What can hang from each mark
giki: dape
dape: fika giki gudufik kepetuv kitel togus zefam
fika: dape
fevu: kepetuv
pokele: dape
gudufik: dape
zefam: dape
togus: dape
lubu: dape
kitel: dape

Each row was made from one small tree. The marks that hang from a mark follow it in brackets, in alphabetical order. Every link used is in the known rows. Write each row's tree.
Known rows
dape{fika giki gudufik kitel}: [ 2.05 -3.71  2.38  2.17  2.00  1.77 -1.47 -3.56  1.13  0.30 -1.34  2.16
  0.66 -2.30  0.29 -2.29  2.09  0.66  2.07 -2.10 -0.23 -0.93]
lubu{dape{giki}}: [ 1.67 -2.75  2.76  2.04  1.30  2.36 -1.42  0.05  0.60  0.45 -0.55 -1.08
  1.45 -2.40  0.51  0.62  0.99  1.13  1.12 -0.63 -1.71  0.51]
kitel{dape{giki gudufik togus zefam}}: [ 2.03 -3.39  2.27  2.38  2.09  2.11 -2.17 -1.75 -3.17  1.08 -2.75  0.15
 -0.93 -3.67 -0.36 -2.17  4.42  1.01  3.61 -0.30 -1.41  0.22]
pokele{dape{fika}}: [ 2.81 -1.42  3.44  2.49  1.31  2.26 -1.43  0.74 -3.63  0.03 -2.32  0.69
 -0.63 -2.80 -1.53  0.00  0.94  0.85  1.89 -0.82  0.36  0.10]
fevu{kepetuv}: [ 1.90 -2.98  1.87  2.40  0.81  1.80 -1.55  0.36  3.76 -0.11 -1.21 -0.25
  0.24 -3.44 -1.91  0.02 -0.25  0.84  1.77 -1.52  0.21  0.04]
dape{fika giki kepetuv kitel togus zefam}: [ 1.49 -3.70  2.01  3.19  2.01  1.83 -2.21 -2.71  0.78  0.51 -2.34  1.15
 -2.19 -3.07 -2.14 -2.64  3.17  0.26  3.20 -2.44  1.66 -0.36]
zefam{dape}: [ 2.65 -2.72  2.58  1.80  1.10  1.48 -1.65 -1.11 -0.11  0.46 -0.81 -0.14
  0.77 -3.10 -0.82  0.12  1.12  1.19  1.62 -0.71 -0.37  0.37]
dape{fika giki gudufik kitel zefam}: [ 2.08 -3.57  2.66  2.39  2.23  1.88 -2.09 -3.78  2.79  0.71 -2.72  2.29
 -0.44 -3.20  0.45 -2.72  2.15  0.25  2.77 -1.94  0.35 -0.66]
fika{dape{giki gudufik kepetuv kitel}}: [ 1.70 -5.40  2.71  1.82  2.03  2.73 -1.54 -3.31  0.68  0.13  0.11  0.63
  3.54 -3.03  1.18 -1.06  0.91  1.08  1.80 -1.93 -1.05 -0.53]
giki{dape{kepetuv kitel}}: [ 2.53 -4.25  1.89  1.65  1.44  2.10 -1.80 -1.18 -2.37 -0.05 -1.09 -0.36
  1.96 -3.15 -1.44 -0.19  3.35  0.79  1.91 -1.96 -0.15 -0.11]
lubu{dape{gudufik}}: [ 2.64 -2.67  3.18  0.91  1.67  1.61 -1.93 -0.09 -2.27  0.87 -1.04  0.14
  2.84 -3.37  1.20 -0.08  0.93  0.73  1.35 -0.88 -1.39  0.19]
togus{dape{giki gudufik zefam}}: [ 1.73 -3.31  3.69  2.36  2.12  2.40 -2.13 -2.51  1.51  1.17 -1.99  0.66
  1.22 -3.34  0.54 -1.56  2.80  1.06  2.53 -0.77 -2.09  0.29]
gudufik{dape{giki kepetuv togus}}: [ 1.53 -4.19  2.19  2.64  1.17  1.92 -2.27 -0.34 -4.90  0.36 -0.97 -0.37
  0.49 -2.52 -1.58 -0.66  1.57  1.41  2.90 -1.50 -0.67  0.32]
togus{dape{fika gudufik kepetuv zefam}}: [ 1.98 -3.27  4.26  2.30  2.51  2.07 -2.17 -0.89 -0.77  1.36 -2.64  1.91
  1.37 -3.57 -1.40 -2.15  1.65  0.13  2.99 -1.63  0.00 -0.04]
togus{dape{gudufik kepetuv}}: [ 2.03 -3.72  3.48  1.59  2.09  1.91 -1.92 -0.77 -2.59  0.89 -0.63  0.77
  2.81 -3.17 -0.85 -0.89  1.62  1.01  1.94 -1.59 -1.37  0.05]
pokele{dape}: [ 2.86 -1.57  2.90  1.92  1.10  2.13 -1.69  0.45 -2.98 -0.04 -1.69 -0.33
 -0.07 -3.49 -0.89  0.95  1.03  1.41  1.55 -0.54 -0.60  0.57]
kitel{dape}: [ 2.35 -2.51  2.24  1.78  1.40  2.52 -1.42  0.45 -3.35  0.36 -1.72 -0.98
 -0.15 -2.83 -1.04  0.56  1.55  1.27  1.87 -0.44 -1.19  0.27]
pokele{dape{fika gudufik togus}}: [ 3.16 -1.88  3.27  2.28  1.70  1.38 -1.91 -0.49 -6.61  0.35 -2.38  1.66
 -0.38 -3.25 -1.17 -1.83  3.59  0.77  2.84 -1.04  0.39 -0.13]
kitel{dape{togus}}: [ 2.45 -2.42  1.81  2.00  1.34  2.16 -1.84  0.15 -5.99  0.31 -1.86 -1.01
 -1.39 -2.82 -1.46 -0.34  3.64  1.24  2.43 -0.59 -0.59  0.25]
zefam{dape{fika giki kepetuv kitel togus}}: [ 1.72 -4.68  1.83  2.96  1.59  1.71 -1.65 -3.14 -2.02  0.32 -0.10  1.19
 -0.35 -2.41 -2.20 -1.88  4.29  0.59  2.66 -2.28  0.96 -0.54]
dape{fika gudufik kepetuv kitel}: [ 2.35 -3.99  2.46  1.55  2.21  1.27 -1.78 -2.15 -1.24  0.51 -1.36  2.42
  1.30 -3.00 -0.70 -2.07  1.11  0.20  2.20 -2.80  0.82 -0.89]
togus{dape}: [ 2.20 -2.46  3.20  2.00  1.39  2.48 -1.90 -0.66 -1.01  0.35 -1.07 -0.56
  1.12 -2.47 -0.80  0.16  2.02  1.27  1.40 -1.09 -1.23  0.33]
gudufik{dape}: [ 2.58 -2.82  2.71  1.71  0.92  2.02 -2.24  0.00 -3.45  0.27 -1.75 -0.43
  1.13 -2.69 -0.34  0.63 -0.15  1.30  2.05 -1.13 -0.77  0.33]
dape{fika giki kepetuv kitel zefam}: [ 1.39 -3.84  2.42  2.92  2.04  2.17 -1.90 -2.25  3.25  0.48 -2.19  1.24
 -1.13 -3.08 -1.61 -1.75  0.98  0.22  2.62 -2.27  1.09 -0.35]

Which tree is each row?
[ 2.15 -4.20  2.65  1.74  1.53  2.86 -1.80 -1.64 -0.24 -0.31 -0.31 -0.41
  2.44 -3.14 -0.01  0.19  0.46  0.97  1.38 -2.11  0.24 -0.22]
fika{dape{kepetuv kitel}}
[ 2.51 -4.31  1.52  1.85  1.34  1.30 -2.35 -2.58 -3.14  0.29  0.09  0.19
  0.42 -3.50 -1.74 -0.90  3.94  0.90  2.32 -2.17  0.84 -0.13]
zefam{dape{kepetuv kitel togus}}
[ 2.19 -4.03  3.66  2.08  2.59  2.30 -2.48 -2.51 -0.72  1.02 -2.17  2.27
  1.68 -3.54 -0.78 -2.26  3.27  0.02  2.85 -2.49  0.46 -0.56]
togus{dape{fika gudufik kepetuv kitel zefam}}
[ 1.55 -3.51  2.93  2.81  2.38  1.18 -2.23 -1.86  0.32  1.15 -2.93  2.17
 -1.01 -3.42 -1.63 -3.55  1.84  0.26  3.64 -1.57  0.77 -0.16]
dape{fika giki gudufik kepetuv togus zefam}
[ 1.47 -4.29  1.23  2.49  1.52  1.66 -1.93 -2.65 -0.89  0.11 -0.35  0.01
 -0.67 -2.69 -1.46 -1.38  3.02  1.13  2.07 -2.37  0.23 -0.22]
dape{giki kepetuv kitel togus}
[ 1.59 -3.83  2.45  2.28  2.13  1.11 -2.50 -1.68  0.41  1.16 -2.25  1.06
 -0.35 -3.98 -0.95 -2.76  1.74  0.80  3.34 -1.32 -0.16  0.17]
dape{giki gudufik kepetuv togus zefam}
[ 2.01 -3.42  3.37  2.23  2.08  2.01 -1.95 -0.44 -0.93  0.88 -2.09  1.02
  0.63 -4.61 -0.35 -0.87  0.84  1.05  2.90 -0.63 -1.12  0.50]
pokele{dape{giki gudufik kepetuv zefam}}
[ 2.32 -3.65  2.36  2.10  1.10  1.55 -2.65  0.28 -6.74  0.40 -1.50 -0.30
  0.54 -2.93 -1.80 -0.33  1.19  1.16  2.72 -1.66  0.08  0.33]
gudufik{dape{kepetuv togus}}
[ 1.42 -3.92  2.91  2.61  2.10  2.70 -1.89 -1.01  1.38  0.72 -1.52  0.57
  0.69 -3.15 -0.49 -0.68  1.97 -0.05  2.22 -1.97  0.51 -0.18]
lubu{dape{fika giki kepetuv kitel zefam}}
[ 2.63 -3.78  2.80  1.45  1.87  2.19 -2.20 -3.29 -2.01  0.39 -0.62  0.93
  2.45 -2.94  0.70 -0.94  4.15  0.92  1.59 -2.11 -1.46 -0.41]
togus{dape{gudufik kitel}}
[ 2.66 -2.33  2.66  2.00  1.82  0.82 -2.03 -1.77 -2.91  0.71 -2.47  1.86
 -0.42 -2.69 -0.90 -2.90  2.23  0.53  2.68 -1.54  0.76 -0.44]
dape{fika gudufik togus}
[ 1.61 -3.51  2.81  2.65  1.75  3.09 -2.26 -3.23  2.70  0.41 -1.48 -0.21
  0.09 -3.00  0.00 -0.65  3.92  1.08  1.96 -1.65 -1.10  0.13]
togus{dape{giki kitel zefam}}
[ 1.95 -2.66  2.86  2.69  2.15  1.32 -2.24 -2.40  0.71  1.03 -3.34  1.92
 -1.43 -3.14 -0.82 -3.53  2.63  0.44  3.32 -1.15  0.43 -0.20]
dape{fika giki gudufik togus zefam}
[ 1.98 -2.94  2.42  2.37  1.91  1.08 -2.49 -2.67  1.05  0.96 -2.74  0.80
 -1.01 -3.69 -0.05 -2.75  2.68  1.00  3.03 -0.93 -0.56  0.16]
dape{giki gudufik togus zefam}
[ 1.36 -3.98  2.79  2.69  1.51  2.65 -1.64 -1.00 -1.06  0.00 -0.54 -0.87
  1.18 -2.50 -0.91 -0.96  1.39  1.38  2.06 -1.09 -0.35  0.22]
fika{dape{giki kepetuv togus}}
[ 2.03 -3.71  2.82  2.89  1.55  2.71 -2.40 -2.28 -0.57  0.34 -2.79  0.97
 -0.62 -2.62 -0.18 -0.90  2.03  0.58  2.97 -1.87  0.48 -0.27]
gudufik{dape{fika giki kitel zefam}}
[ 2.09 -3.73  1.94  2.47  1.94  1.38 -1.81 -3.97 -1.24  0.33 -1.40  2.05
 -0.48 -2.22 -0.16 -3.20  4.45  0.52  2.63 -2.28  0.34 -0.96]
dape{fika giki gudufik kitel togus}
[ 2.45 -4.47  3.20  1.33  2.23  2.49 -2.54 -2.73  0.83  0.44 -1.84  0.76
  2.92 -4.40  0.86 -1.18  0.72  0.56  2.38 -1.92  0.24 -0.31]
fika{dape{gudufik kepetuv kitel zefam}}
[ 2.50 -4.42  2.79  1.65  2.15  2.09 -2.88 -3.06 -1.67  0.40 -2.05  0.61
  1.71 -4.45  0.34 -2.08  2.96  0.58  2.95 -2.11  0.88 -0.26]
fika{dape{gudufik kepetuv kitel togus zefam}}
[ 3.02 -3.52  1.48  1.99  1.13  1.92 -2.22 -2.38 -4.22 -0.30 -1.72 -0.72
  0.41 -2.86 -1.15 -1.10  6.33  1.03  2.16 -1.73  0.03 -0.14]
giki{dape{kitel togus}}
[ 2.76 -3.13  2.88  2.28  1.44  2.35 -2.89 -1.65 -2.37  0.29 -3.25  0.98
 -0.21 -3.01 -0.28 -0.67  1.49  0.39  2.98 -2.09  1.06 -0.27]
gudufik{dape{fika kitel zefam}}
[ 2.28 -3.39  2.86  2.32  2.53  1.83 -2.24 -0.30 -5.56  1.28 -3.36  1.27
 -0.95 -3.86 -2.13 -2.63  3.43  0.14  4.06 -1.02  0.65 -0.19]
kitel{dape{fika gudufik kepetuv togus zefam}}
[ 2.72 -4.64  2.22  1.93  2.00  0.93 -2.12 -3.28 -4.32  0.69 -0.57  2.31
  1.06 -3.27 -1.34 -2.65  4.25  0.21  2.99 -2.48  1.28 -0.82]
zefam{dape{fika gudufik kepetuv kitel togus}}
[ 1.78 -4.74  2.60  1.81  1.83  1.34 -1.43 -1.93  0.42  1.05  0.26  1.14
  2.55 -3.41 -0.33 -1.20  0.96  1.12  2.24 -0.91 -1.34  0.08]
zefam{dape{giki gudufik kepetuv}}
[ 2.64 -4.00  1.88  2.13  1.61  1.78 -2.77 -1.95 -2.69  0.27 -2.69 -0.34
 -0.04 -4.02 -2.00 -1.53  5.52  0.47  3.11 -1.90  0.99  0.13]
giki{dape{kepetuv kitel togus zefam}}
[ 1.96 -3.01  2.47  3.27  1.31  1.58 -1.36 -2.28 -1.22  0.52 -1.00  0.74
 -0.96 -2.06 -1.92 -1.84  3.32  0.88  2.72 -0.92  0.20 -0.03]
zefam{dape{fika giki togus}}
